What can hang from each mark:
K806: K917
K171: K364
K917: K171 K206 K585 K806 K985
K364: K171 K985
K585: K917
K495: K384 K917
K384: K206 K495
K985: K364 K917

Every row comes from one small tree of marks. The marks that hang from a mark follow it in brackets, in the order of their numbers. Every link used is in the known rows. Which tree was each row made from?
Known rows:
K171{K364{K985{K917{K585 K806}}}}: 39; -22; -25; -49; 17; 46; -60; 22; 10; -29; -3; -54; -64; -51; 91; -2; 7; -28; 16; 40; -49; -17; 40; -12; 64; 6; -54; -28; 38
K171{K364{K985}}: 13; -5; -7; 3; -1; 17; -64; 24; -15; -15; 5; -30; -37; -9; 53; -14; 10; -19; 10; 11; -8; -16; 36; 24; 32; 29; -20; -26; 21
K171{K364{K985{K917}}}: 19; -11; -8; -16; 21; 14; -58; 15; -17; -30; 7; -52; -50; -40; 72; -5; 5; -29; 24; 36; -18; -7; 45; 20; 48; 37; -34; -34; 25
K171{K364{K985{K917{K806}}}}: 26; -15; -19; -48; 8; 32; -53; 21; -1; -39; -1; -55; -58; -52; 97; -11; 0; -14; 10; 49; -30; -12; 38; 14; 58; 34; -40; -32; 34
K985{K917{K171 K206}}: 10; -12; -36; -31; 12; 39; -55; -9; -22; -10; 34; -24; -21; -81; 56; -1; 4; 4; -11; 62; -17; -35; 10; -8; 36; -10; -36; -26; -1
K917{K206 K585 K806 K985}: 28; -28; -46; -23; -18; 81; -51; -8; 12; -15; 33; 15; -33; -44; 65; -17; 21; 19; -31; 40; -36; -42; -2; -34; 39; -44; -27; -35; 6
K917{K171{K364} K806 K985}: 20; -23; -50; -35; -36; 75; -64; 3; 3; -38; -7; -27; -22; -71; 81; -10; 32; 10; -57; 53; -35; -39; -8; 4; 53; 9; -45; -25; 39
K384{K206 K495{K917{K585}}}: 40; 7; 3; -7; 21; 60; -21; 18; -27; -1; 51; -17; -8; 9; 18; -35; 5; -42; -16; 62; 3; -59; -13; -20; 31; -16; 8; 6; -7
K364{K985}: 16; -2; 5; 4; -5; 7; -46; 10; -16; -19; 19; -11; -30; 12; 34; -28; -4; -8; 15; 27; -12; -14; 31; 20; 19; 4; -15; -18; 2
K495{K917{K206 K585 K806 K985}}: 27; -14; -42; -30; -19; 85; -52; -12; 20; -16; 41; 19; -29; -37; 63; -31; 43; 14; -34; 66; -23; -57; -2; -28; 51; -21; -39; -46; 8
K495{K917{K171 K985}}: 17; 1; -22; -6; -35; 50; -56; -22; -8; -34; 23; -1; 2; -32; 36; -33; 42; 1; -46; 79; -16; -44; -5; 12; 41; 8; -43; -32; 10
K384{K495}: 26; -8; 13; -1; -2; 38; -26; 21; -24; -31; 20; -12; -11; 11; 24; -35; -1; -13; -6; 20; -6; -18; -5; 8; 22; -15; 12; 9; -10
K495{K384 K917{K985{K364}}}: 17; 26; -11; -7; -5; 42; -63; -6; 4; -22; 31; 5; -16; -12; 21; -40; 28; -11; -14; 41; 13; -29; 7; -5; -4; 40; -33; -33; -2
K171{K364}: 1; -17; -18; 2; -3; 31; -54; 32; -13; -5; -6; -22; -18; -22; 51; -5; 12; -18; 11; -6; -3; -16; 5; 21; 25; 22; -12; -15; 11
K917{K171 K585 K806 K985{K364}}: 50; -8; -42; -40; -31; 81; -62; -1; 12; -16; -4; -25; -19; -70; 62; -4; 16; -5; -43; 52; -56; -38; -16; -35; 30; -24; -42; 9; 27
K806{K917{K206 K985{K364}}}: 17; 2; -23; 10; -12; 50; -63; -3; -14; 4; 28; -7; -11; -41; 60; 17; 20; -9; -19; 53; 4; -34; 20; -3; 8; 5; -19; 2; 4
K384{K495{K917{K171 K806}}}: 31; 9; -12; -56; -26; 71; -36; 6; -5; -41; 18; -22; -9; -23; 44; -51; 18; 2; -47; 85; -17; -59; -17; 2; 53; -5; -22; 3; 11
K917{K985}: 19; -20; -11; 11; -24; 34; -42; -5; -12; -30; 17; 8; -10; -8; 39; -23; 19; 1; -17; 25; -14; -11; 2; 15; 18; -8; -15; -24; 0
K806{K917{K206 K585 K985}}: 22; -12; -35; 15; -7; 58; -62; -12; -7; 0; 36; 8; -18; -21; 48; 17; 34; -11; -21; 52; -24; -40; 28; -17; 31; -44; -38; -15; 5
K495{K384{K206} K917{K585 K985}}: 25; 11; -27; 2; 16; 56; -49; -15; -8; -6; 67; 14; -18; 2; 13; -36; 25; -25; -30; 61; 4; -53; 1; -31; 10; -2; -35; -48; -3
K806{K917}: 4; 1; -5; 12; -9; 14; -43; 23; -22; -3; 3; -8; 1; 15; 37; 8; 6; -22; 11; 34; -9; -16; 22; 23; 13; -7; -27; 8; 1
K585{K917}: 7; -10; 0; 8; 8; 29; -41; 35; -2; -20; 8; -15; -19; -10; 24; -21; 19; 1; 2; 14; -9; -28; 11; 22; 28; 14; -22; -7; -2
K806{K917{K206 K585}}: 6; -4; -28; 7; 10; 43; -58; 10; -9; 23; 25; 1; -17; -10; 39; 22; 15; -20; 11; 34; -17; -38; 30; -15; 23; -40; -33; -2; 4
K985{K364{K171} K917{K806}}: 32; -3; -7; -56; 10; 28; -54; 7; -7; -19; 5; -45; -41; -38; 87; -4; -25; -18; 7; 77; -39; 4; 15; -3; 21; 25; -22; -6; 8
K495{K384 K917}: -2; 23; -7; -11; 6; 20; -53; 8; -1; -16; 36; 13; -16; 15; 5; -45; 20; -8; 12; 30; 15; -30; 15; 5; 2; 20; -34; -39; -8
K585{K917{K985}}: 19; -15; -7; 17; -9; 43; -43; 11; 2; -40; 16; -5; -16; -20; 33; -28; 37; 11; -28; 33; -16; -29; 5; 22; 36; 15; -31; -20; 3
K364{K171 K985{K917{K206 K585}}}: 31; -8; -11; -22; 33; 23; -74; -26; -11; -11; 62; -31; -65; -23; 63; -7; -6; -18; 10; 95; -44; -11; 61; -20; 44; -20; -33; -47; 5
K495{K384}: -1; 6; -14; -4; 7; 18; -51; 14; -7; -16; 24; 11; -19; 10; 5; -31; 2; -3; 17; 1; 3; -14; 16; -2; -10; -2; -22; -32; -9
K171{K364{K985{K917{K585}}}}: 33; -16; -16; -17; 25; 22; -62; 19; -6; -19; 8; -54; -55; -42; 67; 5; 11; -43; 29; 27; -41; -10; 51; -2; 53; 9; -43; -28; 28

Write each row's tree:
29; -6; 1; -52; 8; 11; -52; -13; -10; -45; 30; -42; -60; -7; 86; -28; -19; -7; 2; 105; -47; 3; 49; 9; 46; 11; -36; -39; 15	K364{K171 K985{K917{K806}}}
12; -3; -23; -10; -11; 30; -77; 10; -17; -19; 4; -43; -32; -40; 51; -12; 17; -14; -15; 41; -18; -30; 29; 19; 39; 23; -37; -22; 33	K917{K171{K364{K985}}}
35; -17; -38; -60; 0; 59; -45; 7; 4; -24; 0; -35; -28; -68; 65; 2; 3; -14; -7; 63; -62; -30; 2; -29; 53; -33; -61; -9; 20	K985{K917{K171 K585 K806}}
18; 5; -16; 9; -10; 38; -82; -22; -20; 0; 44; -13; -24; -18; 67; 13; 14; -14; -32; 95; -12; -20; 35; 0; 9; 11; -18; -9; 5	K806{K917{K206 K985{K364{K171}}}}
30; 8; -21; -26; 1; 76; -58; -6; -8; -6; 52; -12; -13; -39; 19; -30; 32; -10; -40; 75; -15; -68; -2; -30; 49; -36; -19; -4; 0	K384{K495{K917{K171 K206 K585}}}
10; -21; -33; -49; 12; 47; -39; 10; 1; -19; 28; -10; -39; -61; 81; -11; -4; 14; 7; 51; -16; -26; 9; -10; 42; -7; -24; -33; -3	K985{K917{K206 K806}}
10; -30; -66; -37; -31; 89; -73; -10; 1; -25; 17; -14; -31; -92; 84; -8; 39; 24; -67; 57; -21; -55; -4; -10; 54; 1; -40; -42; 30	K917{K171{K364} K206 K806 K985}
23; -21; -27; -17; 31; 41; -50; 5; -6; 1; 35; -13; -36; -53; 51; 5; 4; -15; 22; 31; -27; -22; 17; -27; 35; -31; -30; -26; -7	K985{K917{K206 K585}}
45; -9; -14; 5; -10; 50; -54; 7; -2; -7; 3; -10; -15; -29; 39; -2; 16; -25; -5; 13; -37; -16; 0; -21; 10; -13; -18; 2; 7	K917{K585 K985{K364}}
27; -25; -40; -49; 18; 58; -42; 11; 8; -7; 25; -14; -43; -63; 75; 0; 1; -1; 8; 43; -40; -30; 12; -34; 46; -34; -34; -26; 3	K985{K917{K206 K585 K806}}
28; 4; 6; -26; 19; 11; -59; 1; -22; -12; 16; -45; -33; -29; 62; 0; -21; -33; 19; 66; -29; 11; 24; 5; 10; 24; -15; -5; 0	K985{K364{K171} K917}
2; -15; -53; 0; -21; 63; -83; -12; -20; -7; 22; -20; -15; -71; 71; 22; 47; -4; -52; 72; -7; -52; 23; 5; 46; 5; -49; -19; 31	K806{K917{K171{K364} K206 K985}}
27; 2; -18; -33; 5; 31; -52; 12; -20; -11; -1; -51; -14; -78; 54; 7; -4; -22; 4; 48; -29; -15; 1; -5; 20; 17; -33; 11; 7	K985{K364 K917{K171}}
32; -4; -21; -57; -6; 33; -52; -1; -7; -45; 14; -45; -42; -56; 76; -19; -3; 5; -12; 88; -45; -25; 27; 2; 54; 3; -54; -24; 24	K364{K985{K917{K171 K806}}}
11; -16; -46; -43; -25; 60; -61; 23; -1; -18; -17; -35; -23; -57; 68; -4; 15; 3; -26; 31; -28; -39; -6; 6; 45; 12; -39; -14; 32	K917{K171{K364} K806}
-16; 17; -54; -27; 8; 57; -95; -3; -1; -2; 40; -5; -27; -55; 27; -22; 42; 0; -24; 49; 22; -64; 18; -8; 26; 32; -49; -55; 13	K495{K384 K917{K171{K364} K206}}
-2; 23; -14; -6; 23; 27; -40; 8; -20; 5; 55; 7; -11; 13; 8; -35; 4; -18; -1; 49; 35; -48; 2; -4; -2; 28; -15; -41; -14	K495{K384{K206} K917}
16; -21; -49; -29; -20; 87; -61; -5; 16; -34; 31; -8; -28; -84; 61; -26; 40; 50; -73; 78; -25; -68; -2; -6; 58; -2; -48; -30; 14	K585{K917{K171 K206 K806 K985}}
12; -17; -37; 4; -11; 70; -67; -7; -1; -27; 38; -6; -20; -74; 36; -20; 48; 34; -61; 68; -12; -60; 6; 2; 44; 0; -42; -31; 7	K585{K917{K171 K206 K985}}
31; -25; -54; -63; 4; 67; -62; 20; 8; -19; -16; -54; -38; -89; 85; 15; 16; -24; -10; 46; -60; -33; 7; -24; 67; -9; -66; -12; 39	K985{K917{K171{K364} K585 K806}}
18; -8; -35; -44; -22; 50; -73; 13; 0; -25; -5; -45; -41; -48; 75; -13; 13; 3; -25; 50; -31; -39; 22; 11; 52; 19; -44; -23; 42	K917{K171{K364{K985}} K806}
38; -5; -35; -39; -40; 68; -57; 0; 1; -28; -4; -23; -14; -68; 68; -15; 14; 11; -48; 57; -37; -35; -18; -9; 24; 6; -29; 2; 19	K917{K171 K806 K985{K364}}
41; 6; -28; -3; -24; 57; -72; -5; -6; -1; 0; -30; -4; -49; 45; 28; 28; -34; -32; 66; -45; -36; 15; -20; 18; -22; -54; 28; 27	K806{K917{K171 K585 K985{K364}}}
28; 8; -1; 7; -17; 25; -73; -12; -23; -14; 18; -23; -16; 2; 59; 8; 9; -29; -23; 90; -25; -4; 30; 14; 10; 14; -24; 3; 11	K806{K917{K985{K364{K171}}}}
47; -4; -30; -9; -24; 62; -67; -7; -5; -8; 4; -21; -10; -60; 37; 0; 20; -19; -31; 37; -47; -29; -6; -26; 17; -17; -37; 8; 16	K917{K171 K585 K985{K364}}
41; -3; -8; -28; -14; 80; -12; -2; -19; -41; 56; -11; -13; -8; 59; -54; 11; -4; -63; 100; 7; -61; -28; -3; 47; 6; 5; -14; 2	K384{K206 K495{K917{K806 K985}}}
8; 11; -46; -45; 13; 69; -62; 3; 25; -1; 48; 22; -38; -17; 30; -34; 22; 8; -3; 41; -3; -59; 12; -44; 22; -14; -46; -51; -1	K495{K384 K917{K206 K585 K806}}
1; -7; -33; -8; 6; 54; -65; 14; -2; -7; 28; -14; -19; -65; 27; -12; 28; 27; -30; 49; -5; -59; 9; 3; 38; 4; -34; -15; -1	K585{K917{K171 K206}}
33; -11; -42; -44; -13; 60; -75; 15; 10; -20; -8; -46; -46; -51; 68; -3; 18; -13; -22; 46; -53; -42; 27; -17; 59; -9; -56; -19; 46	K917{K171{K364{K985}} K585 K806}
33; -4; -18; -43; 3; 88; -38; 11; 10; -17; 45; -3; -31; -16; 45; -40; 21; -1; -22; 60; -12; -61; -5; -32; 51; -30; -8; -13; 1	K384{K495{K917{K206 K585 K806}}}
26; -13; -47; 2; -21; 64; -80; 0; -8; -13; -5; -31; -14; -47; 56; 31; 46; -36; -43; 57; -47; -40; 21; -5; 51; -17; -69; 0; 42	K806{K917{K171{K364} K585 K985}}
17; -4; -11; -28; 28; 23; -68; -9; -20; 3; 41; -35; -39; -51; 69; 6; -17; -18; 11; 74; -14; -4; 27; -9; 17; 18; -8; -20; -6	K985{K364{K171} K917{K206}}
12; -20; -58; -15; 1; 67; -81; 9; -4; 16; 14; -23; -24; -74; 46; 15; 28; -12; -17; 23; -24; -52; 9; -24; 41; -21; -35; -20; 23	K917{K171{K364} K206 K585}
36; -5; -38; -37; 23; 58; -72; 2; -8; 15; 21; -39; -27; -104; 55; 21; 3; -22; 2; 50; -34; -35; 11; -42; 29; -16; -37; 2; 5	K985{K364 K917{K171 K206 K585}}
12; 16; -19; 3; 10; 42; -40; -14; -19; -17; 68; 16; -11; 5; 19; -45; 19; -9; -32; 68; 27; -49; 0; -5; 6; 25; -21; -52; -6	K495{K384{K206} K917{K985}}
13; -17; -22; -19; 30; 25; -69; 6; -17; -17; 32; -41; -57; -63; 82; -3; 10; -12; 15; 39; -2; -21; 49; 7; 49; 29; -29; -47; 16	K171{K364{K985{K917{K206}}}}
3; 20; -49; -25; 11; 61; -82; -13; 7; 8; 54; 12; -22; -35; 3; -24; 33; -3; -17; 55; -6; -63; 16; -40; 20; -20; -55; -46; -1	K495{K384 K917{K171 K206 K585}}
2; 17; -32; -15; 23; 49; -70; -3; 9; 6; 57; 23; -31; -5; 6; -31; 27; -9; 11; 30; 7; -49; 20; -35; 11; -13; -40; -51; -8	K495{K384 K917{K206 K585}}
